What can hang from each mark:
j932: j345 j595 j638
j525: j595
j595: j188 j441 j525
j188: j441 j525 j932
j638: j345
j345: j595

Each row was made from one small tree. The marks that hang from a mark follow it in brackets, in the order of their numbers. Every link used is in the known rows. Write each row's tree.
Known rows:
j188{j441 j932{j638}}: 12; 3; 2; -27; -4; 5; 28; 29; 2; 24; -44; -28; -70; 10; -17; -18
j188{j932}: 14; 12; -10; -18; -10; -5; 24; 23; 1; 6; -53; -8; -21; -18; 12; 0
j345{j595{j188{j932{j638}} j441 j525}}: -27; -22; 6; 15; -9; -5; -29; -4; -21; -9; -39; -10; -8; 60; 7; -31
j188{j525 j932{j345 j595}}: -8; 31; 30; -10; 7; 40; -7; 46; -22; 21; 1; 4; 24; -4; -1; -2
j345{j595{j525}}: -18; -9; -16; -1; -6; -4; -35; 27; -5; -30; -35; -1; 28; 10; -23; -14
j638{j345{j595{j188{j932} j441}}}: -1; 6; 18; 6; -10; 11; 10; 17; -17; -14; -44; -16; 5; 33; 16; 17
j345{j595{j188 j441}}: -8; 9; 7; 6; -14; -25; -6; -1; -2; -30; -29; 3; 29; 11; 20; -1
j638{j345}: 11; 7; -17; -24; -7; -3; 22; 38; 2; -30; -45; -23; 2; -18; -15; 25
j345{j595}: -8; 18; -8; -5; -7; -16; -8; 31; 1; -27; -39; -6; 31; -17; -11; -5
j932{j595{j188{j525} j441} j638{j345}}: -25; 1; 25; 0; -2; -10; -14; 17; -13; -28; 11; -16; 31; 35; -8; 10
j595{j525}: -2; -15; -27; -16; -9; -11; -12; 17; 3; -23; -37; -1; -1; -3; -11; -5
j638{j345{j595{j188{j441 j525 j932}}}}: 6; 10; 43; -19; 10; 36; 10; 28; -5; 34; 28; -17; -9; 39; -17; 31
j638{j345{j595{j188{j932}}}}: -4; 11; 10; -5; 5; 24; 16; 30; -12; -2; -33; -17; -3; 10; -1; 18
j525{j595{j188{j932} j441}}: 1; 12; -20; -4; -3; -39; 8; -6; 7; 2; -37; 0; -12; 17; 53; -12
j188{j441 j525{j595} j932}: 11; 20; -1; -29; 9; -16; 1; 24; 18; 40; 14; -9; -18; 18; 5; -3
j345{j595{j441}}: -6; 13; 0; 6; -22; -28; -13; 18; -5; -39; -49; -4; 39; 6; 5; -7
j932{j345 j595{j188 j441 j525} j638}: -36; -13; 7; 6; 2; 23; -32; 14; -30; -29; -26; 1; 1; 38; -7; -33
j595{j188{j932{j638{j345}}} j441 j525}: -8; -33; -3; -3; -8; 6; 0; 4; -20; -13; -45; -27; -37; 58; 4; -1

Write each row's tree:
-23; -11; 14; -12; 18; 42; -21; 24; -18; 6; 2; -14; -29; 41; -40; -25	j932{j345{j595{j188{j441} j525}} j638}
8; 27; 46; -17; 8; 47; -2; 42; -16; 44; 17; -9; 2; 23; -17; 5	j188{j441 j525 j932{j345{j595}}}
-16; -13; -7; 10; -21; -16; -41; 13; -10; -43; -45; 1; 37; 34; -7; -16	j345{j595{j441 j525}}
12; -22; 3; -25; 2; 29; 13; 4; 3; 33; -17; 0; -70; 30; -4; -4	j595{j188{j441 j932} j525}
-2; 4; 13; -19; 5; -20; 12; -2; 0; 30; 13; -12; -14; 8; 16; 3	j595{j188{j525 j932{j638}}}
-22; 2; -6; -6; 5; 41; -29; 46; -21; -24; -32; 7; 15; 0; -26; -20	j932{j345 j595{j525}}
-16; 3; 31; -23; 15; 22; 1; 36; -2; 4; 33; -21; -12; 28; -43; 10	j932{j595{j188{j441 j525}} j638{j345}}
-4; 12; 35; 7; -11; -14; -12; -7; -9; 12; 9; 5; 35; 34; 32; 8	j345{j595{j188{j525 j932} j441}}
-4; 8; 2; 4; -18; -10; -6; 34; -11; -50; -52; -21; 39; 18; -9; 14	j638{j345{j595{j441}}}
-26; 15; 34; 1; 3; 3; -19; 12; -22; -10; 19; 0; 34; 22; 7; -11	j932{j345 j595{j188{j525} j441} j638}
-2; -24; -12; -6; -16; -21; -11; -15; 0; -26; -27; 7; -1; 25; 18; -1	j595{j188 j441 j525}
-17; 24; 29; -4; 9; 17; -16; 38; -27; 21; 1; -20; 25; 16; -11; -11	j188{j525 j932{j345{j595} j638}}
-10; 21; 42; -19; 13; 51; -3; 51; -21; 39; 11; -15; -26; 24; -31; -20	j188{j441 j525 j932{j345 j595 j638}}
-13; 17; -18; -16; 10; -46; -13; 19; 7; 17; -1; -20; 6; 12; 13; -18	j188{j525{j595} j932{j638}}
-28; -23; -8; 10; -13; -7; -39; 30; -22; -56; -50; -32; 24; 55; -33; -11	j932{j638{j345{j595{j441 j525}}}}
-20; 8; -8; -6; 0; -7; -6; 48; -11; -40; -45; -38; 17; 5; -37; 0	j932{j638{j345{j595}}}
